Known rows, with every step that occurs:
vipi zonu: [ 19 -11  51 -21 -18  -4 -42  -8  10 -11 -15  13   6   9 -15   0  16 -20
 -34 -29  21   4]
zonu sovi tutat vipi geti: [ -2  11 -16  12  42  24 -38  -8   2   5   3   9  31 -24  11 -62  26  42
 -45  -9   7  17]
vipi zonu sovi: [ 15 -18  52  -7 -23  23 -44 -27  25   3 -25  12  13  -2 -15  -6  23   0
 -39 -36  33  -3]
bivos mezon tevo: [  3 -13  27 -19  -2   4 -49  -7  30 -48   9  -1  18  21  15 -19  17 -25
   2  12 -26 -37]
mezon tutat: [  7   3 -18 -25  -4  -9 -24  16  -8 -25 -10 -15   6 -19 -35 -32   7  -2
 -20 -20  14  19]
vipi geti sovi: [ -2 -12  43  13  44  -8 -64  43 -25   4  26  -1  14  -6   2 -44 -19  10
 -24 -53 -25  44]
veve tevo: [ -3 -35  13 -21 -16   3 -69  -6   0 -32  11   2  -4  27 -12 -21  10 -12
 -41 -63 -28  15]
sovi zonu vipi geti: [ 14  57  10  37   1  20  16  17 -35   3  15  -3 -27 -28 -11 -24  14  10
 -28 -53 -25   0]
vipi zonu sovi tutat: [ 12   0  34 -12 -13  20 -33 -23  19  -5 -40   8  26 -10 -22 -15  26  12
 -37 -16  32   7]
geti sovi tutat mezon bivos: [ -3 -17   2 -37  26 -15 -31  60  -7 -29  -3 -26  22  19   5 -24 -11 -21
   2   3 -23  45]
tutat vipi geti: [  5  -1   0  10  57  -4 -46  12 -11   3  58  13   5  -2  34 -52  20   9
 -46 -26  -7  15]
geti vipi zonu: [ 20  -8  19 -29   8 -21 -24   3  27  -8  11  25  15  -1  26 -11  36  -5
 -29 -19  13  19]
geti vipi zonu sovi tutat: [ 15   0   6 -22  12  -2 -17  -8  33  -2  -8  22  32 -15  20 -23  44  20
 -30  -8  22  21]
tutat vipi: [ 12 -13  -3 -19  29 -13 -41   2   9  -5  38  16   2   9  35 -39  30  -6
 -41 -15   0  12]
sovi zonu vipi tutat mezon tevo veve: [ 25  25  22   1  18  14  25 -10   6  -8   3  -9 -32  11 -13  10  26  -3
 -28 -15 -32 -28]
mezon tutat sovi zonu: [  2  12 -28   2 -22  14  -1  -5  -4 -20  -5 -31  -1 -31 -49 -33  13  22
 -23 -13  11  16]
tevo veve: [ 18 -26  19 -10  54 -21 -55 -21   1  -3  19  23 -17  -9 -10 -32   2   1
 -38 -43   4   5]
vipi geti sovi tutat mezon tevo veve: [ -6  -4  32   4  87 -12 -42  31 -11 -14  30 -10  20  -3  -1 -43 -10  13
 -13 -12 -42  27]
geti sovi zonu vipi: [ 17   8  40   0  -3  -2  -4  40 -13   6  10 -15 -18  -2  -3 -19   9  -4
  -3 -56 -30  35]
zonu vipi: [ 18  15  16  -6 -15   7 -14  25  -1   6  -3  15 -26  10  11 -36  11 -13
 -31 -55   3  -5]
vipi tutat sovi zonu: [ 12 -14  14  -5  -7  15 -38 -24   5   1 -25  -2   5  17 -26  -4   4  28
 -56  -3  -1  10]
bivos mezon: [ -3 -27  14 -18 -15   4 -55   0   7 -26   6  -1   2  16  12 -16  -1 -28
  -6 -15 -14 -16]
bivos mezon tutat: [ -2 -21 -12 -25 -18   6 -35  11   3 -36   4 -28   2   2 -14 -22   4 -21
   7 -12   1 -10]
vipi zonu sovi tutat mezon tevo: [  5   2  40 -18  -9  24 -18 -26  37 -23 -35   1  32   4 -15  -2  31  -3
 -28  13  11 -15]

Rows:
[  6  17 -26 -27  38 -16 -27   8  -4 -19   6  12  24  -3  16 -50  29  11
 -36  15  -3  26]	sovi tutat vipi
[ -5  16 -39 -33  13  -3 -13  35 -12 -47 -17 -14  20   8  -1 -21  -4 -22
 -18  29 -11   9]	sovi tutat mezon bivos
[  9   2  11 -28  16   3  -2 -11  53 -20  -4  13  37  -1  27 -11  49   5
 -22  20   1   0]	geti vipi zonu sovi tutat mezon tevo
[ 25  -1  23 -19  -6   9 -24  20   3  14 -21  11 -21  35   4 -17  10  -1
 -44 -43   7  -5]	zonu vipi tutat
[ -9 -18  20 -38  19 -19 -33  42  -4 -18 -10 -14  23  16   1 -20 -12 -16
  -7  -2 -37  49]	geti sovi tutat mezon
[ 16  28  11  -1 -19  18  23   7 -12  -1 -11 -11 -30  11 -12  15  13  -9
 -32 -24 -29 -10]	sovi zonu vipi tutat mezon
[  7  20   2  25 -32  27   3  -9   3   6   1  -5 -23  -9 -11 -33  15  18
 -37 -33  -3  -4]	tutat sovi zonu vipi
[ 15 -11  -9 -16  16  -5 -20  -9  24   2   3  12  14   6  17 -14  27  33
 -47   2  -5  23]	geti vipi tutat sovi zonu
[  3  29 -27  26 -10  27  14  13 -16  -4   9 -35 -17 -31 -42 -45  14  31
 -22 -34  11   8]	mezon tutat sovi zonu vipi geti
[ 19  47   8  15 -22  12  20   9 -19  -3  -1   0 -29 -19 -12 -14  21  -3
 -24 -44 -20  -3]	sovi zonu vipi
[ 20 -12  18  -9 -15  22 -26  10  15  21 -19   6 -22  40   3 -27   9  14
 -50 -39  16  -7]	zonu vipi tutat sovi
[ -5   2 -20  21 -21  37  -1  11  -6 -15  23 -45 -19  -7 -18 -34   9   8
   6 -25  -2 -21]	bivos mezon tutat sovi zonu vipi geti
[  0  11  38  27  39  -2 -38  35 -36   2  30 -11   7 -23 -11 -31 -11  16
 -19 -50 -38  43]	vipi geti sovi zonu
[ 12  -5 -32 -27  21 -10 -17  15   1 -18  26 -16   3  -9  -5 -43  31   1
 -24 -12  18  20]	mezon tutat vipi
[ 14  13  -3 -30  28 -12 -22   0   4 -17   0   8  24   4   8 -33  39   5
 -34  14  14  21]	sovi tutat vipi zonu
[  9 -38  19 -19  -2   9 -65 -15  17   4 -28   8  11  34 -14 -16  -3  22
 -61  -7  12  10]	vipi tutat sovi
[  7  -1  16  17  61  -6 -32  27 -18   8  68  -7   3  -6  29 -43  21  14
 -27 -34 -26  37]	tutat vipi geti sovi zonu
[  8  -6  13 -17 -13  27 -20  -4  19 -20 -30 -11  22   4 -13  -4  20  -8
 -25   1  33  -5]	vipi zonu sovi tutat mezon bivos
[ 12 -29  -6 -27  22 -10 -41  -3  33   4   1  20  20  21  27 -24  20  28
 -50  -1   5  24]	geti vipi tutat sovi
[  8  22 -28   8 -28  22  18   6  -3  -9  -3 -33 -18 -23 -42 -37  19  21
 -20 -27  16   7]	mezon tutat sovi zonu vipi
[  1 -33  20 -41   1   0 -44   1   8 -12 -25   2   6  45  -4  19 -12 -21
 -49   5 -20   1]	vipi tutat mezon
[ 11   8  37  17  22   8 -26  56 -19  21  25  -1 -21   7  15 -50  -3   4
 -20 -75 -13  20]	zonu vipi geti sovi
[ -3 -20 -22  -8  20   9 -33  16  -1 -24  46 -31   1   2  10 -38  17  -8
   1 -12   0 -10]	bivos mezon tutat vipi geti
[  8  22  23  13  30   7 -18  59 -24  15  13  -3 -10   2   9 -56   0  13
 -18 -59 -14  27]	zonu vipi geti sovi tutat
[ 25  34  14   4 -15  15  12   6 -16   3 -15  -3 -25   0 -18   1  20   6
 -35 -35 -16  -2]	sovi zonu vipi tutat
[ -1  10  -6  -4   4  20 -39 -14   7  -7 -38  14  31 -24 -13 -46  13  29
 -40  -9   8  16]	zonu sovi tutat
[ 19 -24  27 -11  12  14 -35 -22  32   9  24  11   8   9  24 -23  49   1
 -43 -23  31   0]	tutat vipi zonu sovi
[ 21 -12  52 -11  36  -2   3  21  11   0  17 -23 -21  23  -4   3  13  -5
  -4 -29 -43  10]	geti sovi zonu vipi tutat mezon tevo veve
[ -1 -17 -10  -1  23   9 -17  26 -10 -21  54 -49  -2  -4   4 -29  19  -4
  18 -17 -17   8]	bivos mezon tutat vipi geti sovi zonu
[ 12 -10  41 -16  19  19 -21 -38  39 -16 -22   3  19   1 -19  -6  32   3
 -29   4  16 -19]	vipi zonu sovi tutat mezon tevo veve
[ 12  -9  42 -13  -3   4   1  39  -6   7   2 -25 -18  23  -3   8   1 -13
  -9 -38 -40  28]	geti sovi zonu vipi tutat mezon
